What can hang from each mark:
tolo: kegi
nomo: nokogi
kede: nokogi
zuripat: tolo
nokogi: kede kepeg nomo zibem
zibem: nokogi tolo
tobat: lavu
lavu: nomo
kegi: tolo

Each row was made from one small tree. Brackets hold a mark, then the marks that hang from it, in alphabetical order. Every link used is in the known rows. Write each row's tree.
Known rows:
{zibem {nokogi kede kepeg nomo} tolo}: [ 20.1  18.0  22.4 -19.3 -19.0  35.7  19.2 -37.5   3.7   6.7 -11.6  -5.4
  33.5 -27.7  14.2  19.3   9.9  -9.1   3.5]
{tobat lavu}: [  0.0 -29.1 -34.7   2.9  18.5 -22.2  11.8  18.2  10.1 -12.8  46.5  -5.0
  -9.4   0.3  11.3  25.4   2.7 -57.2  28.4]
{zibem {nokogi kede kepeg nomo} {tolo kegi}}: [ 14.6  29.1  11.6 -20.7 -20.5  46.0 -35.6 -39.5   4.6   6.1 -14.5  11.6
   8.9 -18.8  20.2  30.2  10.6 -19.4 -14.9]
{kede {nokogi kepeg nomo zibem}}: [ -6.5 -37.0  26.4  -5.7 -31.9  -2.8  -6.0 -40.5  57.4  30.6   4.3  -0.8
 -11.3  27.4  21.4 -52.0  -3.7  20.2  21.1]
{tobat {lavu nomo}}: [ 11.5 -16.8 -31.7   0.7  23.3 -17.4  43.0   4.8  12.0 -25.7  37.0  -1.1
  26.6  24.9  -1.1  -4.2   1.9 -52.1  14.8]
{zibem {nokogi kede kepeg} {tolo kegi}}: [ -2.4  22.8  -7.1 -12.8 -12.5  27.1 -29.7  -5.9 -12.6   0.2 -16.9  11.8
 -16.9 -34.6   9.6  45.0   8.9  -0.5   1.7]
{zuripat tolo}: [-32.4  14.3 -32.4   9.3   5.8  -0.7 -15.0  27.5  -7.0  -3.1  -4.8  -9.9
 -25.1 -26.2   2.9  32.0  11.0 -33.6  17.9]
{kede {nokogi kepeg nomo {zibem {tolo kegi}}}}: [  2.9  -2.2  18.1 -15.7 -27.1  26.1 -43.9 -37.1  30.1  41.0 -10.0  14.2
 -21.8   7.0  24.2 -32.1  10.1   2.4 -11.7]
{kede {nokogi kepeg nomo {zibem tolo}}}: [  9.2  -8.4  22.4  -8.8 -26.1  21.7   8.0 -41.7  30.3  47.2  -4.8   2.6
   3.2   5.6  18.4 -39.5  12.5  12.7  -1.4]
{zibem {nokogi kede nomo} {tolo kegi}}: [ 20.5  32.4   5.8 -31.7   1.2  25.7 -29.1   5.0 -28.0  -1.5   3.7  -0.2
  11.7 -23.9   6.2  23.7  10.9 -36.3 -25.0]
{lavu nomo}: [  5.7   6.0 -25.5   8.9  11.0  -5.0  21.1  12.2  12.5 -22.4  13.6  -8.1
  13.1  11.8  -4.2  -1.2  11.0 -26.2  15.1]
{lavu {nomo nokogi}}: [  3.0  14.4  -9.6   2.1  26.7  -4.0  39.1  -5.1   4.0  -3.0  -2.8   5.8
   0.2  23.2 -20.0  -4.0   2.2 -12.7  21.1]
{lavu {nomo {nokogi zibem}}}: [-12.6 -14.9   8.2   3.8  26.4 -19.5  28.7  14.6   6.8  -8.8   5.4  10.8
  -1.0  36.2 -25.9 -33.4 -16.8  18.0  13.8]
{nomo {nokogi kepeg {zibem tolo}}}: [ -6.2   1.7  14.0   8.2   8.6  19.1  -1.3 -16.8   7.6  25.1 -26.2  12.1
 -25.0  -8.5  -0.4  10.2  -4.2  29.5  13.4]
{zibem nokogi {tolo kegi}}: [  4.9  24.2 -20.3 -36.6  20.3  30.0 -23.3  20.3 -13.9  18.6   3.7  18.0
 -35.8 -39.6  14.8  38.9  20.9 -39.3  14.2]
{kegi tolo}: [ 18.1  16.9 -40.7   9.2  10.4 -11.5 -23.7  39.0 -13.3  -2.2   7.1  -0.7
  -1.2 -16.4   0.9  10.0  33.7 -31.4  19.7]
{nokogi kepeg}: [ -3.4  -7.8 -26.0  21.1 -14.2  11.8 -14.2 -20.6  40.8   0.5   2.0  -5.1
 -23.7  -6.2  21.3  34.3   6.8  -5.8  39.1]
{tolo kegi}: [ -8.9   1.5 -40.9   5.0  10.8   0.0 -60.4  21.8   7.1  -7.1  16.7   0.0
 -55.4  -4.2  10.9  34.1   6.2 -37.9  15.4]
{zibem nokogi tolo}: [ 16.9  12.7  -5.2 -28.6  22.7  24.2  33.5  20.2 -12.4  21.2   6.3   3.6
  -9.5 -40.4   5.7  28.5  24.5 -30.1  20.7]
{tobat {lavu {nomo {nokogi zibem}}}}: [ -1.7 -33.9   6.9  -6.5  36.7 -31.9  50.4  10.0   7.8 -14.1  33.7  19.2
  11.7  50.0 -23.3 -37.0 -21.0  -9.0  12.3]

Which tree is each row?
[ 13.0  -6.1  13.8 -23.3   1.6  -5.0  15.1   0.4  -3.5 -16.6  17.9 -12.0
  24.9  -3.5   2.7   6.9  -0.8 -16.7   2.7] -> {zibem {nokogi kede nomo}}
[  0.4 -33.8  13.5 -17.3  -7.6 -23.1   4.1   2.4  23.8  25.9  19.3 -10.5
  -7.7  26.5   9.6 -55.4   0.8   0.8   7.7] -> {kede {nokogi nomo zibem}}
[ -8.6  25.3  11.9   5.0  20.5 -12.8  -8.5  26.8 -49.2 -17.9 -18.9  15.8
   5.4  13.5 -32.9 -13.2 -16.4  24.0 -46.4] -> {lavu {nomo {nokogi kede {zibem {tolo kegi}}}}}
[ -1.1   9.8   6.4  13.9 -31.2  17.7 -70.7 -24.7  -0.3 -12.9 -13.5  -1.7
   9.8  -4.6  19.0   3.9  -4.5  10.4 -48.5] -> {nokogi kede kepeg nomo {zibem {tolo kegi}}}
[  9.7   0.8  15.4  19.2 -33.2   9.6 -17.5 -17.7   3.6 -11.7 -11.5 -15.8
  32.3 -10.1  11.3  -8.5  -4.3  24.2 -35.3] -> {nokogi kede kepeg nomo {zibem tolo}}
[ -0.7  16.2  16.3   8.3  21.6 -20.5  47.4  24.0 -48.4 -17.7 -15.4   4.3
  35.4  10.9 -39.7 -27.0 -14.0  30.3 -34.3] -> {lavu {nomo {nokogi kede {zibem tolo}}}}
[ 17.9  -3.6  12.5   8.5 -22.5  31.6 -24.4 -33.2  34.3  13.5  -5.2  -4.1
  10.7  -7.6  25.0  -6.6  12.2  -0.4  -8.8] -> {nokogi kepeg nomo {zibem tolo}}
[ -5.1   7.1  12.3   7.4  20.0 -21.1  16.4  39.1 -52.2  -3.7 -16.0  -9.9
  -3.4 -12.6 -30.9   5.8 -15.2  28.9 -26.4] -> {nomo {nokogi kede {zibem tolo}}}
[  4.1   4.9   1.2  23.4 -31.3   1.9 -19.5 -38.8  24.6 -18.9   2.3 -21.4
  26.1   8.6  14.7  16.0  -1.1  -2.6  -4.4] -> {nokogi kede kepeg nomo}
[  0.1  -7.4  -2.5   7.2  36.2 -35.5  62.2   4.0 -27.9 -34.2  20.8   6.3
  34.6  36.1 -34.5  -1.7 -20.4 -18.5   1.3] -> {tobat {lavu {nomo {nokogi kede}}}}
[ 11.0  -2.5  16.0 -23.8  -1.0  -3.6  17.3  -2.8   0.1  35.9   1.5  -6.2
   5.0   0.1   7.8 -46.0  12.4  -9.5 -19.5] -> {kede {nokogi nomo {zibem tolo}}}
[-26.0 -27.5  14.2  26.3  -8.0 -24.8  -5.7   1.6   5.7 -12.3 -12.1  -3.0
 -15.9  12.8 -18.8   3.2 -30.3  56.8  13.6] -> {nomo {nokogi kede kepeg zibem}}
[-12.8 -14.3  16.3  10.1  14.9 -42.5  33.2  25.2 -24.5 -36.5  -2.8  -2.6
  21.5  33.0 -39.6 -35.4 -27.3  38.9 -10.6] -> {lavu {nomo {nokogi kede zibem}}}
[  3.8  13.2  -1.3  -5.2 -12.0  21.2  26.3  -0.8 -12.0   0.5 -17.7  -3.1
   8.9 -34.6   0.4  40.5   3.9  10.6  15.0] -> {zibem {nokogi kede kepeg} tolo}
[  8.1   5.3   0.2   3.7 -22.2  41.9 -76.9 -36.7  35.2  12.7  -1.8   9.4
 -16.3  -3.8  31.1   1.0   9.4  -7.1 -18.0] -> {nokogi kepeg nomo {zibem {tolo kegi}}}
[ -7.7   0.4  -7.0  13.9  -0.7 -21.7   3.0  53.6 -41.8 -21.5  -2.3 -26.5
  13.8 -25.2 -11.7   5.8  -3.2  17.2 -34.4] -> {nokogi kede {zibem tolo}}
[-14.6 -15.5  24.4  21.7  -9.7 -21.1  22.0 -10.2   7.1 -27.1 -14.0   6.7
  21.1  40.8 -27.4 -27.5 -34.3  58.1   2.4] -> {lavu {nomo {nokogi kede kepeg zibem}}}
[-14.5   2.0   2.0  24.9  -2.4 -12.4   4.3 -20.8   1.6 -12.0 -17.5  -6.2
 -16.1   6.3 -13.2  41.7 -17.8  25.6  24.7] -> {nomo {nokogi kede kepeg}}
[ -4.2  -8.9  -1.6 -13.8   8.0 -14.9  26.6  30.7 -15.4  32.8  -1.0  -4.8
 -22.2  -7.7  -3.8 -26.5   7.4   6.0  -0.5] -> {kede {nokogi {zibem tolo}}}
[ -7.5   3.1 -23.7  -0.9   7.1   8.5 -57.8  39.3 -11.7   1.2   5.6   2.7
 -37.2 -20.7   9.6  12.0   8.9 -14.5 -20.4] -> {nokogi {zibem {tolo kegi}}}
[ -7.4  -9.0   7.1   1.2 -18.1   3.9  14.1  -0.4  11.2  36.9 -13.0   1.0
 -19.6  -7.3   5.8 -19.1   7.5  29.7  17.0] -> {kede {nokogi kepeg {zibem tolo}}}
